Known rows, with every step that occurs
a-s: [ 27.4  -4.5   2.5 -22.4  12.0 -12.8 -12.4   3.7  17.3   3.5   9.0 -13.1
   9.1  10.3  30.9  32.7 -33.1   8.8  24.9  35.0   3.4  -2.5]
t-u-a-s: [ 12.5 -20.4 -18.4 -25.0  -1.6   5.0 -22.6   0.9   4.3  -3.6   4.5 -34.2
  18.6   9.4  20.2  62.7 -33.4  29.4  21.8  19.4   5.6 -19.1]
u-x-s: [ 24.8   2.6  13.1 -12.3  -6.9  -4.8   7.6  -9.1  31.3 -11.3  14.6 -24.1
 -20.0 -27.9  13.7  13.7 -46.6 -19.5  12.2 -18.3  12.0  -2.9]
j-q-t-u-a: [ 23.6  -9.3 -40.1 -20.4 -30.1   9.3 -30.3  -4.9  -7.4  13.7  10.1 -22.1
   5.2  -9.6  44.3  44.5  12.0  25.0  17.9  40.7  15.4   1.4]
t-u: [  1.5  -1.4 -11.0 -35.4  -2.7   5.6 -39.7  -4.7  23.0   3.8   7.4 -28.6
  15.0  12.6  22.6  24.0  -8.0  30.5  35.7  14.9   7.4 -20.0]
x-b-j: [-11.8   5.2  21.6 -24.6  -0.9  17.4 -27.0 -13.4   5.1  -3.1  21.3  -5.2
  -7.9  14.3 -14.0  -7.0 -39.7  39.1  56.8 -11.4  12.4 -14.6]
x-b-t-u: [-17.8 -13.5  22.9 -36.1  17.7  22.5  -1.1  -1.5  23.0  16.3  22.9 -15.6
  -6.4  16.1   4.5  15.7  -2.2  47.1  55.4 -44.6  -2.1  -8.0]
t-u-x-b-a: [-16.2 -19.8  -5.0 -30.3  20.5  23.1  17.3 -15.3  20.9  -4.6   6.7 -38.0
   9.2 -11.1   4.4  43.1 -34.8  11.4  17.5 -17.8  21.9 -16.8]
j-s: [ 14.5  -2.2  13.0  -0.8  -1.8  -5.5 -13.0  -2.6   9.4  -3.7  19.4 -18.1
  15.1  -6.6  29.9   0.3 -20.8  -7.5  20.4  40.2   7.7  -1.5]
a-u: [ 15.9   2.2  -5.2 -27.4  -1.4 -10.0 -41.4  -3.1  31.3   5.6  14.4 -10.0
  -0.6  -6.0   4.3  27.7 -14.8  41.2  33.2  47.5  13.7  -1.2]
b-t-u-a-s: [  7.5 -19.6  -2.6 -21.9   8.1  20.5   8.1   3.7  -4.3  21.5  13.9 -35.4
  10.8  12.2  25.0  56.4 -15.6  32.0  18.6 -26.7   2.4  -8.8]
a-u-t: [ 22.9  -2.1  -7.9 -18.3 -15.2   0.4 -30.0  -0.5  25.6  13.5  19.4 -10.4
  -5.1  -1.4   7.4  15.6   5.2  54.0  11.8  23.2   9.7   6.1]
u-t: [ 24.5   7.8  -5.5 -13.9 -19.0  10.7 -29.6  -2.7   6.6  15.2  17.2 -19.3
  -2.2 -17.6  25.9 -11.7   0.1  23.9  11.8   1.7   8.4   0.8]
b-t: [ 11.5  13.1  15.8 -20.5   3.0  15.1 -10.6  -2.3   5.8  34.8  23.3 -19.4
  -5.0 -18.5  27.7  -3.9   1.0  17.3  29.2 -19.6   7.5   6.1]
q-t: [ 26.1  11.0 -16.7 -27.7   6.5   5.9 -16.1  -0.2  13.7  14.9  10.7  -3.0
  -1.0 -15.4  37.2   0.0  10.7  15.1  34.3  37.5  -3.1  -5.2]
q-t-u: [ 10.7  -3.1 -26.3 -38.3   7.7  11.2 -13.9   0.1  23.5   9.5   4.8 -13.7
  11.5  16.5  35.3  23.4  21.7  31.4  36.2  25.5  -6.8 -20.0]
u-x-b-t: [ -2.4   8.8  22.4 -17.2  17.8  15.5  18.6  -5.9  24.6  27.5  21.4 -20.9
 -25.8 -32.3  14.2  -1.2 -29.8  12.6  17.4 -47.9  14.2   9.5]
x-b-t: [ -1.7   1.4  33.1 -24.2  17.3  16.6  -1.1  -2.1  13.7  22.5  29.1  -5.0
 -17.9 -17.5   7.1  -8.5 -15.7  30.7  52.9 -31.2   0.9   5.1]
j-u: [ 17.7   5.8   6.1 -19.0 -11.0  -4.6 -40.1 -15.5  22.7  10.1  27.0 -13.6
  -0.8   5.2  12.9  12.3   6.8  -3.2  15.3  39.0   7.8  -5.1]
b-j-u-a: [  4.6   8.0  -1.8  -6.8 -34.5  23.9 -46.4 -26.5 -16.6   8.2  29.4 -24.7
   0.5   6.8 -11.9  15.5 -12.7  11.5   8.2   6.3  22.2 -15.6]
u-x-b: [  2.5   7.8   7.0 -20.3   9.7  -0.3 -12.9  -8.3  32.6   1.5  12.3 -19.8
 -16.8 -35.4  10.1   4.3 -49.2   8.3  21.9  -1.6  18.3  -1.7]
b-j-u-x: [  0.9  18.5  -5.7  -7.8 -18.8  10.2 -22.1 -27.1  19.3  16.3  20.9 -30.2
  -5.7  27.8   4.7  18.1 -14.1 -11.1 -20.7  -3.8  27.4 -10.0]
b-j-q: [ 11.3  12.8  -0.4 -12.0 -36.8   2.6 -44.8 -15.8  -9.0  16.3  17.4 -16.3
   0.2  20.1  26.0  12.0 -22.5  13.3  20.7  19.4  34.2  11.6]
q-t-s: [ 36.1   1.1 -24.4 -40.3 -13.2   0.8  14.1  -1.3  17.9  -1.4  13.0  -9.7
  -8.4   3.8  34.9 -19.4  26.0  21.9  37.4   4.0 -16.6  -7.1]

Rows
[  9.6 -22.6   8.3 -16.7  35.7   4.9  45.2  -6.4  14.7  -3.4   8.2 -21.9
   1.4 -10.5  12.9  50.1 -59.5  -9.1   5.6   4.1  16.1  -0.1]
u-x-b-a-s
[ 22.8 -18.4   2.0 -20.3  20.9   5.1  18.0  -3.9  -4.8   3.5   8.2 -20.2
  22.3   1.8  27.9  46.5 -29.8  -4.0  17.0  31.8  10.8  -2.5]
b-a-s
[ -9.5  -3.3  15.6 -11.7 -21.5  24.3 -37.6 -26.1  -8.7  -3.8  35.6 -10.1
 -13.0   8.0 -34.5  10.0 -27.9  26.1  31.1  -3.9  14.7 -16.6]
x-b-j-u-a
[ -4.5 -31.7  16.1 -25.4  20.8  20.8  18.6   4.6   4.5   9.0  20.4 -20.1
  -3.7  11.9   1.6  52.7 -29.9  47.8  41.5 -39.5  -4.7  -9.6]
x-b-t-u-a-s
[ 33.9  -8.8  -7.8 -22.3 -45.0   0.6  -2.3 -13.9  22.6   1.0  33.8 -19.9
 -14.7  25.6  12.2 -18.1  42.7  12.6  -3.4 -22.3  -8.8   0.3]
j-u-t-s
[-14.5   2.6   4.4 -20.9   3.6   6.4 -12.4 -15.0  36.2  -1.9  15.1 -12.3
 -18.4  17.4 -25.9  27.8 -51.1  48.3  22.2  -4.3  25.8  -5.8]
a-u-x-b-j
[  8.9   1.3  18.7  -5.6 -24.6   7.5   7.5 -27.6  26.3  -9.5  29.6 -19.5
 -21.3  34.6 -14.9  22.2 -27.3 -24.3  -5.4 -32.6  15.9 -10.3]
b-j-u-x-s
[ 37.0   7.6 -19.2 -18.6 -16.1  -8.3 -20.3  -2.2   6.4  21.4  14.6  -0.2
  -4.9  -8.4  53.9  14.9  14.0   3.5  20.3  57.6  13.0  18.4]
j-q-t
[ 19.9 -15.7  -8.0 -15.8  -6.1  18.2  -0.2  -8.3   3.8  12.7  18.6 -17.5
  10.6  -8.4   3.0  30.7   9.6  40.9   6.0  21.7  17.6   5.1]
b-a-u-t
[  6.9  -1.5  13.9 -29.3  -0.3  10.0  43.0  -6.9  30.1  10.4  24.2 -26.6
 -34.2 -13.2  12.1 -20.6 -16.5  19.2  21.5 -82.4   0.1   7.9]
u-x-b-t-s
[ -3.0   2.2  14.1   2.4 -11.2  11.8 -12.6 -10.8  -5.9  -3.8  19.9 -19.3
  17.8  28.7  13.3  -3.5 -26.8   3.0  20.6  12.7  14.2  -9.2]
b-j-s
[  4.3  -2.6 -15.5 -15.4  -7.0  -2.2   6.3 -12.2  29.2  10.3  16.0   5.4
 -25.8  29.0   4.3  42.5 -17.3  40.2   9.3  28.3  25.5  17.3]
a-u-x-b-j-q-t
[ 15.2  -3.1 -18.9 -24.2 -29.9   3.4  35.0 -15.3  16.3  -4.0  17.2  -8.6
 -32.5  29.5  22.0  -4.5  -8.2  18.4  13.2 -29.4  12.2  11.5]
u-x-b-j-q-t-s
[  0.5  -4.6   5.0 -17.3  18.8  17.4  18.0 -15.8  10.1   2.4  11.5 -27.3
  -2.5 -44.1   6.5  19.0 -45.3  -3.2  14.2  -4.2  25.2  -2.1]
u-x-b-a
[ 20.1  11.3 -18.2 -14.7 -25.2   8.1 -20.3 -10.7  -8.2  21.7  16.5  -1.6
  -4.0  25.9  37.8  10.4   8.2  15.5  21.3  31.1  19.2   9.3]
b-j-q-t
[ 23.6  -7.0   8.2 -16.2  -4.1 -14.6   5.2  -7.5  50.1 -13.3  15.8 -16.2
 -21.9 -11.7  -5.6  42.2 -44.3   8.8  15.5   5.7  13.0   1.1]
a-u-x-s
[ 11.8  -3.8 -16.8 -16.6  10.0   5.8   5.9 -14.6  20.9  10.2   7.2 -33.5
   8.9 -28.7   9.1  50.8 -24.6  10.4  -7.5  30.4  33.1   1.3]
b-a-u-x
[-14.1  12.9   8.4 -16.7   1.2  16.4 -11.8 -16.8  17.1   1.5  13.6 -21.6
 -15.1  -0.8  -4.7   1.2 -55.4  18.9  20.8 -27.2  24.9 -10.8]
u-x-b-j
[ -5.8 -16.5 -19.8 -21.2 -25.9  26.6 -17.6 -12.6 -14.6   0.9  18.1  -7.9
  -5.3  24.7   5.7  36.8  -8.3  50.4  40.6   2.8  15.5  -8.8]
x-b-j-q-t-u-a
[  3.8   1.1  11.7 -14.8   3.4  -4.1 -13.1 -18.5  42.7   3.3  26.3 -14.1
 -20.4  -7.7  -2.1  17.0 -23.6  -7.3   2.3   8.8  14.8  -0.8]
j-u-x-b
[ 16.0  10.1 -15.2 -19.7   2.1 -11.2 -23.8  -7.2  43.4  10.2   7.2 -26.4
  -4.5 -17.9  13.0  36.9 -29.2  21.5  -2.7  32.5  25.4   2.6]
a-u-x
[ -5.0   5.5  -7.8 -25.6   6.0  20.4   5.0  -5.6  27.4  34.2   9.1 -46.0
   0.1   0.7  34.3  26.5  -2.0  13.5  -0.7 -49.0  16.4  -4.3]
b-t-u-x
[ -2.7  -0.4  17.3 -20.5  21.8   4.8  15.6  -3.7  43.3  24.5  23.1 -12.7
 -27.3 -17.0  -5.3  27.6 -25.1  40.1  18.3 -23.8  15.3  13.2]
a-u-x-b-t
[-14.7 -15.4  12.7 -26.5   2.3  33.8  -9.4  -4.5  -0.4  14.8  25.1 -26.3
  -7.4 -19.2  -3.8  20.5 -13.9  51.0  50.1 -47.1   4.8 -11.8]
x-b-t-u-a
[  7.3 -27.0   8.8 -20.3   6.2  18.9   8.0  -7.5  10.9  -0.6  24.7  -2.9
  -2.5  -9.6 -19.0  26.5  -5.5  54.4  27.4   9.5  10.6   4.8]
x-b-a-u-t
